Known rows, with every step that occurs
zigo -> vigafel -> taku -> monetib: 1.020; 1.566; -0.623; -2.020; 2.335; -1.084; 0.898; 1.799; -1.109; -0.614; -0.987; -3.578; 2.319; -0.107; -3.255; -1.991; 0.379; -1.560; -2.388; -3.235; 3.710; -1.649; -0.959
tivu -> taku: -0.673; 0.777; 2.320; 0.788; -0.933; 1.106; 0.633; -1.153; -1.598; -1.599; -0.568; -4.527; 2.594; 0.775; -3.860; 1.686; -1.766; -2.657; -1.919; -3.457; 3.963; -1.354; -3.595
vigafel -> taku: -0.095; -0.383; 0.521; 0.691; 2.243; 0.151; -0.311; 0.997; -1.192; -1.299; -1.796; -3.478; 2.475; -2.511; -0.346; -2.317; -1.453; -0.769; -2.302; -3.342; 4.349; -3.368; -0.943
davum -> taku -> sasas: -0.503; 0.058; 3.585; 0.302; -2.400; 3.079; 2.146; -0.606; -4.093; 0.025; -1.979; -4.123; 2.894; 1.816; -2.230; -0.478; -1.799; -2.357; -1.086; -2.940; 3.530; -3.491; -5.011
manop -> vigafel -> niluruk -> nasi -> taku: -1.431; 0.861; 0.645; -1.498; -1.552; -2.476; 0.940; -0.641; -0.431; -1.725; -2.621; -2.671; 2.271; -7.166; -1.154; 0.433; 1.621; 0.591; -1.607; -2.344; 3.672; -2.419; -0.924
tivu -> taku -> sasas: 0.090; 1.344; 3.043; 0.262; -1.369; 2.418; 0.762; -1.250; -1.142; -1.531; -0.634; -4.565; 2.321; 2.521; -4.012; 0.624; -2.540; -2.654; -1.927; -4.606; 3.850; -0.957; -5.264
vigafel -> zigo: -0.602; 1.236; -0.700; 1.093; -1.502; -0.178; 0.674; 0.829; -1.520; -1.679; -0.705; -2.421; 2.743; -3.149; -0.581; -2.331; 1.070; 1.979; -1.504; -2.234; 4.050; -2.405; -1.564
tivu -> taku -> monetib: 0.357; 1.155; 2.289; -0.121; -1.011; 3.207; 1.066; -1.157; -1.550; -1.186; -0.884; -3.793; 2.813; 2.735; -4.996; 0.973; -2.567; -2.224; -1.791; -3.210; 3.573; -0.963; -5.406
nasi -> taku -> sasas: 1.148; -3.557; 2.456; 1.083; -0.225; 1.305; 0.727; -0.651; -0.463; -0.875; -2.914; -2.356; 1.434; -0.196; -1.894; -1.703; -2.325; 0.336; -1.699; -3.004; 4.527; -1.453; -5.455
sasas -> vigafel -> nasi -> taku -> monetib: 1.192; -2.203; 1.869; -0.291; -1.961; -4.502; -0.538; 0.344; -2.098; -1.632; -2.073; -2.619; 2.202; -3.005; -4.029; -2.919; -1.245; -0.859; -0.258; -2.177; 3.671; -1.533; -0.874
taku -> sasas -> vigafel: 0.439; 0.453; 3.062; -0.677; -2.162; -1.592; 1.313; 0.331; -1.155; -1.397; -1.895; -3.203; 2.174; 1.020; -3.189; -2.725; -2.032; -1.715; 0.023; -2.714; 2.923; -2.163; -3.086
niluruk -> nasi -> vigafel -> taku: -0.737; -0.839; 1.315; -0.223; -0.313; -2.470; -1.414; -1.314; -1.740; -1.374; -1.084; -2.020; 1.137; -6.424; -0.658; -2.488; -1.482; -0.982; -1.195; -2.155; 3.644; -2.696; -0.529
zigo -> vigafel: -0.262; 1.932; 0.378; -1.823; 0.517; -2.911; 1.932; 1.209; -1.373; -0.294; -0.523; -3.508; 2.138; -0.514; -3.310; -0.187; 1.170; -2.278; -1.506; -2.330; 3.445; -1.504; -0.086
sasas -> vigafel -> nasi -> taku: 0.658; -2.379; 1.866; 0.124; -1.922; -5.536; -0.738; 0.284; -2.152; -1.820; -1.918; -2.974; 2.084; -3.976; -3.516; -2.583; -0.834; -1.096; -0.370; -2.305; 3.858; -1.725; -0.058
niluruk -> nasi -> vigafel: -1.157; -0.497; 2.041; -0.554; -1.635; -2.609; -0.515; -1.755; -1.894; -0.995; -0.806; -1.606; 1.105; -5.765; -1.238; -1.608; -1.333; -1.228; -0.491; -1.422; 3.249; -2.438; -0.795
vigafel -> niluruk: -1.355; 0.622; -0.194; -1.349; -3.382; -1.362; 0.541; 0.411; -1.694; -0.590; -0.223; -3.212; 2.156; -4.259; -0.101; -1.990; 0.958; -0.898; -1.132; -2.260; 3.837; -2.085; -1.007
davum -> taku -> tivu: -0.407; -1.138; 2.815; 0.512; -4.043; 3.428; 1.950; -0.627; -4.394; 0.853; -1.476; -4.352; 3.968; 1.960; -2.928; 0.704; -0.893; -1.464; -1.271; -2.659; 3.495; -4.613; -4.342
niluruk -> nasi -> vigafel -> taku -> monetib: -0.226; -0.649; 1.300; -0.733; -0.269; -1.406; -1.243; -1.323; -1.677; -1.229; -1.211; -1.646; 1.228; -5.485; -1.255; -2.848; -1.887; -0.720; -1.120; -2.038; 3.438; -2.511; -1.419
sasas -> vigafel -> nasi -> taku -> davum: 0.915; -2.951; 2.296; -0.052; -2.634; -4.366; -0.790; -0.400; -1.952; -2.173; -1.831; -2.777; 2.627; -3.543; -3.561; -2.790; -0.849; -0.692; -0.426; -2.640; 3.472; -1.275; -0.469
niluruk -> nasi -> taku: 0.473; -2.388; 1.926; -0.170; 0.156; -1.709; -0.377; -1.450; -2.496; -0.347; -2.134; -1.469; 1.682; -4.570; -1.333; -0.880; -1.829; -1.660; -2.080; -2.197; 3.217; -1.955; -1.526
davum -> taku -> sasas -> vigafel -> nasi: 0.032; -0.216; 3.536; -0.028; -3.247; 0.409; 1.285; -0.356; -4.490; -0.523; -1.846; -4.348; 2.948; 0.604; -3.111; -1.464; -1.535; -2.640; -0.611; -3.222; 3.460; -3.193; -3.683

Rows
0.431; 0.722; 2.080; -1.794; -3.533; -2.668; 0.348; 0.157; -1.733; -1.263; -1.232; -3.157; 1.977; -1.501; -2.344; -3.600; -1.144; -2.027; -0.255; -3.086; 2.702; -1.748; -2.385 | taku -> sasas -> vigafel -> niluruk -> nasi
0.297; 0.907; 3.087; 0.327; -2.149; 0.119; 0.433; -0.961; -1.481; -2.232; -0.902; -4.881; 2.394; 2.247; -4.955; 0.147; -2.380; -2.963; -1.274; -4.065; 3.589; -0.895; -4.737 | tivu -> taku -> sasas -> vigafel
0.688; -2.212; 1.598; 0.195; -0.254; -1.265; -0.758; -0.430; -1.680; -0.376; -1.318; -2.253; 1.615; -4.358; -1.548; -1.943; -1.103; -0.012; -2.039; -3.862; 4.861; -1.521; -0.959 | vigafel -> nasi -> taku
1.397; -4.053; 2.582; 1.055; -1.074; -0.946; 0.383; -0.323; -0.805; -1.543; -3.174; -2.672; 1.525; -0.440; -2.757; -2.228; -2.225; -0.012; -0.976; -2.519; 4.192; -1.450; -4.995 | nasi -> taku -> sasas -> vigafel
-0.973; -0.071; 0.719; -0.044; -2.191; -2.629; -0.940; -1.398; -1.937; -1.586; -0.490; -1.519; 1.325; -6.777; -0.777; -2.473; -0.263; 0.314; -0.784; -1.608; 3.488; -2.260; -0.850 | niluruk -> nasi -> vigafel -> zigo
1.194; -1.792; 2.103; -0.137; -0.590; -0.396; -0.654; -0.543; -1.328; -0.420; -1.358; -2.293; 1.410; -3.102; -1.697; -2.751; -1.611; -0.012; -2.085; -4.668; 4.773; -1.197; -2.088 | vigafel -> nasi -> taku -> sasas
0.346; 1.070; 2.423; -0.613; -3.073; -0.863; -0.316; -1.218; -1.941; -2.063; -0.486; -4.744; 2.251; 0.217; -4.280; -0.515; -1.798; -3.368; -1.513; -4.388; 3.306; -0.548; -4.039 | tivu -> taku -> sasas -> vigafel -> niluruk -> nasi
0.605; 0.922; 1.707; -0.164; -2.686; -1.552; 0.882; 0.664; -1.213; -1.984; -1.570; -3.104; 2.351; -0.015; -2.627; -3.651; -0.908; -0.134; -0.267; -2.915; 3.158; -1.972; -3.105 | taku -> sasas -> vigafel -> zigo
0.126; -1.088; 1.057; 0.438; -0.117; -4.491; -0.466; 1.312; -1.804; -2.449; -2.230; -3.883; 2.628; -2.614; -2.606; -2.761; -1.074; -1.550; -0.454; -1.930; 3.435; -3.001; -0.069 | sasas -> vigafel -> taku
1.232; 0.491; 0.460; -1.975; 0.450; -3.033; 0.390; 0.827; -1.276; -0.243; -0.499; -3.201; 1.473; -1.917; -3.370; -1.790; 0.804; -1.414; -2.291; -4.335; 4.332; -0.383; -0.492 | zigo -> vigafel -> nasi -> taku -> sasas
-0.973; 0.921; -0.092; -2.165; -3.219; -2.530; -0.314; -0.313; -2.596; -0.259; -0.060; -2.568; 1.992; -6.200; 0.270; -2.146; 0.691; -1.934; -1.551; -2.559; 3.044; -1.929; 0.146 | vigafel -> niluruk -> nasi
-0.220; -0.433; 3.630; 0.285; -3.177; 0.849; 1.817; -0.314; -4.317; -0.691; -2.275; -4.396; 2.995; 1.496; -3.130; -0.963; -1.676; -2.712; -0.420; -2.458; 3.221; -3.382; -4.428 | davum -> taku -> sasas -> vigafel
-0.059; -1.803; 0.610; -1.023; -3.786; -6.397; -0.775; 0.226; -2.631; -1.889; -1.560; -3.097; 2.092; -5.537; -2.233; -2.733; 0.242; -1.956; -0.223; -1.379; 2.942; -1.674; -0.176 | sasas -> vigafel -> niluruk -> nasi -> taku
-0.773; -1.579; 1.372; 1.127; -0.764; -0.105; -0.840; -0.487; 0.319; -2.426; -1.317; -3.078; 0.809; -3.440; -0.941; -3.667; -1.681; 1.267; -0.397; -2.617; 5.131; -2.682; -3.654 | nasi -> vigafel -> taku -> sasas
-1.694; -0.817; 0.105; 1.789; -3.092; -1.231; -0.208; -0.441; -0.261; -2.729; -0.430; -2.324; 1.228; -5.087; -0.980; -2.898; 0.628; 3.173; 0.171; -0.994; 4.981; -2.334; -2.960 | nasi -> vigafel -> zigo
1.280; -2.634; 1.554; 0.058; -1.714; -0.093; -0.805; -0.574; -1.517; 0.237; -1.071; -2.441; 2.157; -2.988; -2.196; -1.945; -0.984; 0.594; -2.164; -4.460; 4.749; -1.983; -1.701 | vigafel -> nasi -> taku -> tivu
0.571; 1.073; 3.024; -0.015; -2.243; -0.301; -0.124; -1.054; -1.584; -2.059; -0.557; -4.829; 2.353; 1.331; -4.816; -0.389; -2.276; -2.921; -1.480; -4.838; 3.789; -0.639; -3.997 | tivu -> taku -> sasas -> vigafel -> nasi
-0.329; -1.093; 1.338; -0.365; -1.322; -1.674; -1.414; -1.432; -1.714; -0.962; -0.863; -2.140; 1.516; -5.503; -1.073; -2.488; -1.425; -0.558; -1.269; -2.549; 3.515; -3.031; -1.083 | niluruk -> nasi -> vigafel -> taku -> tivu
1.264; -2.023; 1.615; -0.164; -1.068; -2.400; -0.809; -1.025; -2.346; -1.205; -2.104; -1.673; 1.642; -4.232; -1.732; -2.639; -1.519; -0.841; -1.791; -2.809; 3.095; -1.449; -2.325 | niluruk -> nasi -> taku -> sasas -> vigafel -> zigo
1.229; -3.950; 1.858; 0.606; -2.032; -1.369; 0.078; -0.230; -0.862; -1.601; -2.804; -2.826; 1.499; -1.562; -2.284; -2.677; -1.539; 0.097; -1.083; -2.690; 4.306; -1.154; -4.817 | nasi -> taku -> sasas -> vigafel -> niluruk
-0.308; -0.354; 2.935; -0.181; -4.168; 0.426; 1.451; -0.180; -4.369; -0.730; -1.869; -4.581; 2.923; 0.425; -2.579; -1.483; -0.989; -2.595; -0.483; -2.662; 3.358; -3.173; -4.361 | davum -> taku -> sasas -> vigafel -> niluruk
0.047; -1.044; 0.237; -1.699; -3.173; -1.805; -0.726; -0.672; -2.091; -0.450; -0.826; -2.384; 1.520; -5.744; 0.076; -2.799; 0.099; -1.164; -1.919; -3.057; 3.511; -1.270; -1.805 | vigafel -> niluruk -> nasi -> taku -> sasas
